Each row was made from one path, in order. Every step used is in the known rows, and no mark comes twice. Write each row's path.
Known rows:
x-f-a-n-b: [ 12  29  17  -5  19  14 -10  46  18   6   6 -11  31 -15 -20  19   6  -1
  17   6  -3 -16  33]
a-h-x: [ 17  24  18 -21  19  16 -22  32   2   5  -7  -3  24 -14 -21  12  -5   0
  20 -10  -8 -23  38]
n-b: [  9  15  20  -6  22  14 -30   7  -7   5   2  -1  20 -18 -16  26   8   7
  -3  -3 -10 -31  18]
n-a: [  7   2  28  -2  27  17 -10  18 -11   1 -11  -2  21 -20 -13  23  20   7
  -2  -7 -15 -34  36]
n-a-f: [  9   5  25   3  25  14 -16  53   4  -7 -22  -3  23 -22 -19  19  18   6
   3  -8 -10 -28  53]
m-x-f-a-h: [ 14  24  18  -1  29  20  -4  68  21  21 -14 -15  33  -9 -24  11   6   8
  28 -25  -6 -11  54]
h-x-r: [ 10  15  15 -20  21  22  -1   0  -6  -6  -3  -2  19   1 -10  11   5   4
   1  14  -3 -10  26]
b-n-a-h-r-x-m: [ 11  18  22 -14  19   7   5  58  16   2  -5 -17  17 -21 -19   4 -18  19
  -9 -11  -5  14   0]
a-h-r-x: [ 12   5  15 -17  26  16  -3  17   3  -7  11  -6  15 -12 -13   4 -24  17
  -5 -14  -7  -8   8]
b-n-a: [ 10  10  26  -9  25  10 -11  23 -11  -9 -14  -3  19 -26 -21  20  17   6
 -13  -4 -15 -17  24]
a-n-b: [ 12  21  20  -6  17  13 -23  13  -1 -14   1  -6  27 -19 -19  23  -8   4
  -3   0  -9 -35   7]
x-m: [ 10  15  25 -13   1  26   0  15  15 -17  -7 -17  15  -7 -22  17  11   6
   7  -5  -4 -25  36]
m-x-f: [ 11  13  20   8  22  26 -10  26  13 -11 -14  -9  22   2 -16  11   7   8
   4 -13  -1 -20  40]
a-x: [ 10  12  21 -10  13  29 -15   9  -9 -18   0  -2  23 -15 -22  15 -12   5
   8   0  -9 -30  33]
h-a: [ 15  16  19 -15  18  21  -6   8  -6  -4 -17  -5   9 -18 -19  18   4  -5
   0  -3  -6 -26  43]
f-a: [ 10   9  20 -21  26  23   4  15  -6   9  -8  -7  21 -17 -19  20  22   7
  10 -11 -13 -27  50]
m-x-h: [ 13  14  19  -5  15  23  -6  26  -2   9 -14  -9  21  -4 -18  15   6   9
  -1 -18 -12 -26  30]
n-a-h: [ 11  12  27  -3  23  12 -20  46  -1   9  -7  -6  26 -26 -20  21   6   6
  11 -16 -17 -28  35]
r-x-f-a-n: [  8  16  22 -13  14  21  16  33  14 -10  10 -15  25 -10 -16   5  -7  10
   9   3  -1  -3  46]
h-r-x-f-a-n-b: [ 10  19  11  -9  31  12   4  35  16   7  15 -10  26 -10  -7   6 -15  12
   0   5   1   6   8]
h-a-n-b: [ 17  30  17  -8  18  11 -19  20  -3  -2 -13  -6  20 -25 -20  23 -15  -5
  -2   4  -4 -29  16]
x-r-h-a-n-b: [  8  35  11  -4   9   8 -19  32  -6  14  14 -17  20 -12 -10  22 -19   0
  -7   8  -3 -10 -15]
r-x-f: [  6   8  23  -5  11  24  -3  14   8 -15  15  -8  13  -5 -13   4  -2  12
  -2   3   0  -5  40]

Which path is each row?
[ 11  23  18 -14  26  12  -9  26  -3  10  -4  -8  33 -24 -20  25   3   4
   8  -4 -12 -30  23]  f-a-n-b
[ 13   9  15  -7  19  20  -8  43  -3  11   2  -2  23 -16 -11  11  -8   4
   3   2 -14 -15  16]  n-a-x-h-r
[ 20  27  14  -2  15  17  -7  71  12  13 -39 -11  16 -12 -25  11  -4  -2
   4 -18  -2 -15  56]  m-x-h-a-f
[ 13  15  17  -6  26   6  -7  60  17  -4   8  -9  17 -18 -15  -1 -15  13
 -10  -4  -3  21   9]  b-n-a-h-r-x-f
[ 18  18   9  -5  40  18   0  62  27  17 -14 -13  29  -2 -17   5   0   8
  21 -24  -4  -4  34]  m-x-f-a-h-r
[  8   5  18 -17  14  24  14   6  13 -14   1 -15   9  -2  -9   4 -11  19
  -9  -4   0  -4  13]  h-r-x-m
[  4  11  28 -14   2  25   9  10   7  -9   1 -16  12  -8 -17  10  -5  19
  -3  -5  -1 -13  33]  r-x-m
[ 10  21  24   2  14  18 -18  55   4 -14  -2  -5  25 -20 -24   9  -4   1
   3  11  -5  -2  34]  b-n-a-x-f
[  8  11  24  -8  20  14   4  53  16  10  -3 -15  20 -16 -12   8 -14  20
   1 -15  -6  -2  13]  n-a-h-r-x-m
[ 10   2  14  -9  21  23   3   7  13 -19  16  -6   9   2  -6  -1  -7  12
  -9   3   2   4  20]  h-r-x-f
[ 11   7  14 -26  36  15  10  32   1  17   6  -8  21 -18 -13   7 -13  17
   5 -18 -11  -3  22]  f-a-h-r-x
[  9  34  18 -10  -9  26 -11  52   4  14   0 -24  15 -12 -19  15 -20   1
  16  -7   0 -18  30]  r-h-a-x-m
[ 11  14  20 -12  18  24   2  33  14   4   2 -11  20  -8 -19  13  25   1
  18  -1  -5 -14  59]  x-f-a
[ 16  27  18  -3   7  29 -12  39   9 -10  -6  -7  16 -12 -22   8 -17 -10
  16  10   4 -11  52]  h-a-x-f
[ 21  30  16  -6  10  19   5  40   3   2 -28 -14  21 -12 -21  13 -18  -4
   1 -12  -6 -22  28]  m-x-h-a-n
[ 11  13  18 -18  10  19   5  33  21  -6   6 -18  15  -7 -17   3 -24  18
   4 -12  -1   0  12]  a-h-r-x-m
[ 18  21  19 -14  12  18   0  12   1 -24 -17 -10  16 -18 -22  16 -12  -7
   2   1  -5 -29  31]  h-a-n
[ 12  23  23 -10   7  15 -14  56  -9   6  -1  -5  24 -27 -25  13  -7   3
  -3   4 -15  -8  22]  b-n-a-x-h
[  8  20  14 -18  14  18 -22  21 -10  15   9  -9  19  -5  -7  15   8   5
   7 -10 -10 -29  25]  r-h-x
[ 10  15  18  -1  32  25   3  42  11  13 -18 -11  28  -4 -17  12  18   8
  15 -17  -4 -15  55]  m-x-f-a
[ 16  32  21 -22   3  20 -12  47  20   5 -11 -16  23  -9 -25  11  -6   1
  28  -8  -2 -18  41]  a-h-x-m
